Each row was made from one path, in order. Every step used is in the known rows, and no mark comes twice. Write each row's path.
Known rows
vavof, nima: [-17  11  16  -5 -14  -7  -1  -1 -14  20  15  -8   1  30  -7  18 -13  -7
  23 -30 -20   9  28]
dafu, zifosik, nima: [-49 -29 -46 -12  55  58  14  -3 -41  39  53 -32 -37  31   4  17  17  34
  25  31  -1  22  -9]
nima, vavof, dafu, zifosik: [-22 -30   3  12  79  29  14 -31  17 -66  62   6 -32   8 -23  28 -16  67
  14 -65   2   2  10]
selaz, dafu: [-48  -3 -17   2 -56   4 -73   6  37  -4  -5  14  43 -18  11   6 -28  -1
  26 -25  -6 -21  33]
selaz, dafu, zifosik: [-37 -17 -27  -2  -1  47 -43  -2   6  -1  40  11   4 -21  21 -21 -30  34
   6 -20 -12  -2  18]
nima, zifosik, sapa: [-62  56 -32  -1 -59   5 -23  44 -25  34 -31 -16  20  29   8   0  14 -20
 -15  30  12  17   2]
sotez, sapa, zifosik, nima, vavof, dafu: [ 23  14 -12  -1  60  22  61 -20   3 -41   6  14 -34   7 -26  31  12  15
 -10  -1   8  33 -50]
bogu, nima, zifosik, dafu: [ 15  57  17  -2 -77 -33  20  11   7  49  -5   6  33 -21   5  -2 -40 -42
 -35  69  -3 -25  26]
dafu, zifosik: [-29 -27  -5 -12  30  47  10   6 -20   7  25  -8 -24  31   6   7   7  37
   8 -20 -16  -1  15]
dafu, selaz: [-73 -40   2  -9 -15   3   1   6  27   7  -7 -48  -1  29   2  28   6  18
  33 -30   4 -19  56]
nima, vavof, dafu, zifosik, sapa: [-42 -20 -27  22  73  34   3 -11 -13 -58  49  -8 -32   5  -8   7  -5  69
  -6 -42  18  31  -9]
dafu, zifosik, sapa, sotez: [-28 -69 -12  -8  63  45   0 -11 -38   5   4 -29 -61  32  -5 -38  26  33
 -26  -6   8  32 -34]
sotez, sapa, zifosik, nima: [ 16  19 -22 -25  13  40  56  16 -33  32 -31   1 -27  30   5  12  34 -15
 -16  44  -9  32 -46]
selaz, dafu, sotez, sapa: [ 56 -33  -3  -4  -7 -13 -70   5  39 -35 -33  55  42 -43  28 -26  17 -11
  20 -54 -24 -21 -33]
dafu, sotez, sapa, zifosik, nima, vavof: [ 81  -2   2   4  49   9  19 -16 -23 -18 -19  30 -18  -3 -14   5  28 -23
   4  -5  -5  39 -76]
sotez, sapa, zifosik: [ 36  23  20 -25 -11  27  53  24 -12   1 -59  26 -12  31   7   3  24 -12
 -34  -9 -26   6 -19]
sotez, sapa, zifosik, dafu: [ 55  19  48  -7 -16  -3  61  27   4  -7 -46  24  -9 -16  21 -19  -6 -13
 -63   1 -15  -8 -10]
vavof, nima, bogu: [-10  45   2  -9 -38 -15 -21  -5 -13  73   9  -3  -1  15 -14  17 -13  18
  19   5 -12 -26  50]
zifosik, sapa: [-59   0 -30   1 -28  12 -31  33 -21  14 -34 -18  14  33  11  15  20   5
   8  -2   6  11  10]
sapa, zifosik, dafu, selaz: [-37  -9  37  11 -33 -18  39  16  13  -2  -4 -52  -3 -17  20 -25 -24   2
 -29  22  22 -21  68]
nima, vavof, dafu: [-34 -16  12  15  24 -10 -17 -23  45 -70  14  10   7  11 -34  53 -15  32
  34 -71  10 -17  26]
selaz, dafu, sotez, sapa, zifosik: [ 73  -2   7  -2 -24  -4 -40  12  12 -37 -45  54  34 -45  33 -53  16 -26
 -11  -8 -17 -10 -31]
bogu, nima, zifosik, dafu, sotez: [ 61  26  22  11 -56 -60 -19   8   1  18  -7  15  52 -45  16 -28 -11 -54
 -13  64   3 -43  11]
bogu, nima, vavof, dafu: [  2  -1   2   6   4 -14   7 -37  33 -38  15  18  16   2 -37  52 -28  15
  24 -18   0 -14  17]
bogu, nima, zifosik, sapa: [-24  73 -41 -12 -78   2   2  28 -38  66 -31  -6  27  21   7   0   1 -41
 -26  85   3  19  -5]
vavof, nima, zifosik, sapa, sotez: [-18  25   8  -4 -10 -14  -2  -9 -33  40  -4 -28 -32  28 -22 -43  -2 -36
 -32  18  11  49 -29]
nima, bogu: [-31  20 -13 -12 -48   0 -41  10   8  58 -27   2  15  21  -9  31   9  27
  22   9  -1 -53  52]

Write each row's path
[-35 -60 -29   2  33  44 -55 -18  -9  -3  18 -11 -35 -22   7 -68 -12  29
 -27  -4  11  30 -31]
selaz, dafu, zifosik, sapa, sotez
[ 47  33  43  23 -27 -73 -20   7  -6   3  29   1  30 -39  14 -45 -21 -43
  -9   6   2 -16  17]
vavof, nima, zifosik, dafu, sotez
[ 41 -14  44  24 -22 -40 -19  18 -11 -38 -19   3  33 -36  29 -44   6 -23
 -12  21  13 -39  28]
sapa, zifosik, dafu, sotez
[ 54  -3 -35  -3   4   8 -33   3 -11  -6 -16  28  21 -47  30 -45  27 -30
   7  41  -2  13 -56]
selaz, dafu, sotez, sapa, zifosik, nima
[-33  50 -44 -11 -38  20  -5   9 -43  87  -8 -26  -6  19  -8   9  19  10
   9 103  22 -18  28]
sapa, zifosik, nima, bogu
[-54  13  23   6 -49 -33  18  19  36  20   9 -49   9 -16  13 -12 -30  -9
 -22  15  21 -27  59]
nima, zifosik, dafu, selaz
[ 85 -45  45   4  21 -40  -8  15  26 -37 -35  33  18 -35  27 -15  25 -11
  -9 -45 -18 -37 -24]
zifosik, dafu, sotez, sapa
[-27 -19 -30   5  71  57  15 -30 -27  20  67 -12 -50  21 -26  38 -18  35
  22 -13   1  46 -27]
dafu, zifosik, nima, vavof
[-37 -54  -3  -4  10   5 -32  -3  -9   1 -41 -27 -22  35 -16 -13  27  -2
  -5 -11  14  14 -20]
zifosik, sapa, sotez
[ -6  59  -8 -19 -74  -2  11   9  -7  57 -17   8  29  23  -9  20 -10 -40
  -5  60 -13 -11  13]
bogu, nima, zifosik
[-53 -42  27   9 -18 -26  11   9  40  -1   5 -53   3 -15  15   4 -23  14
   2 -20  15 -34  66]
zifosik, dafu, selaz
[-35  13 -22  18  34  10  19 -24  -3 -39  33 -15 -13   9 -31  30  -6  15
  21  22  32  20   2]
sapa, zifosik, nima, vavof, dafu
[ 54 -50 -15  10  97 -17  -7 -33  25 -71  16  25  -7 -14 -20  33  42  18
  44 -47   7   5 -65]
zifosik, nima, vavof, dafu, sotez, sapa
[-55 -21 -67  -2  24  55 -37 -11 -13  32  70 -14 -10 -21  17 -15 -19  30
  24  34   3  22  -7]
selaz, dafu, zifosik, nima
[ 21  -9  45  -7  -6  -6  82  20  21  -4 -32 -21 -26 -19  26 -27  -7   1
 -58  -3  -1  -6  17]
sotez, sapa, zifosik, dafu, selaz
[  1  66  39  10 -50 -43  17  11   0  33  30  -9  10 -17   3 -20 -50 -33
 -30  10  -4   2  31]
vavof, nima, zifosik, dafu
[ 61 -13 -16 -12  33  10  19  10 -38   2 -33  11  -7   7  16 -17  64 -25
   7  42  -4  14 -57]
dafu, sotez, sapa, zifosik, nima
[105  34  54   5   0 -61  21  10  -1   2   3  32   8 -40  20 -48  -4 -45
 -37 -16 -20  -2 -35]
vavof, nima, zifosik, dafu, sotez, sapa
[-51 -19 -30  16  49   2 -10 -31  24 -38  43 -15  -6  11 -37  60  -4  28
  51 -18  26   7   0]
zifosik, nima, vavof, dafu
[ 17  13  13  -2 -28   2   3 -28  12  16  -6  25  12  13 -33  57 -37 -15
  16 -18 -19   8   5]
bogu, nima, vavof
[ 82 -11  26 -13   8  -2  12  18 -18 -30 -60  38   8   7  19 -24  53 -23
 -10 -14 -20  -9 -34]
dafu, sotez, sapa, zifosik
[-20  66  11  -7 -45 -14   7   9 -18  40  19  -6   6  29  -9   5 -20 -30
   0   2 -14  16  21]
vavof, nima, zifosik
[  72  -47   27   10   70  -28  -14  -24   47 -101  -13   51    6  -12
  -17   22   31   22   27  -99   -7  -17  -40]
nima, vavof, dafu, sotez, sapa
[-30 -29   2   6  14 -17  28 -45  50 -35  28 -25  -1  -3 -33  49 -29  29
  30 -21  14 -13  45]
bogu, nima, vavof, dafu, selaz
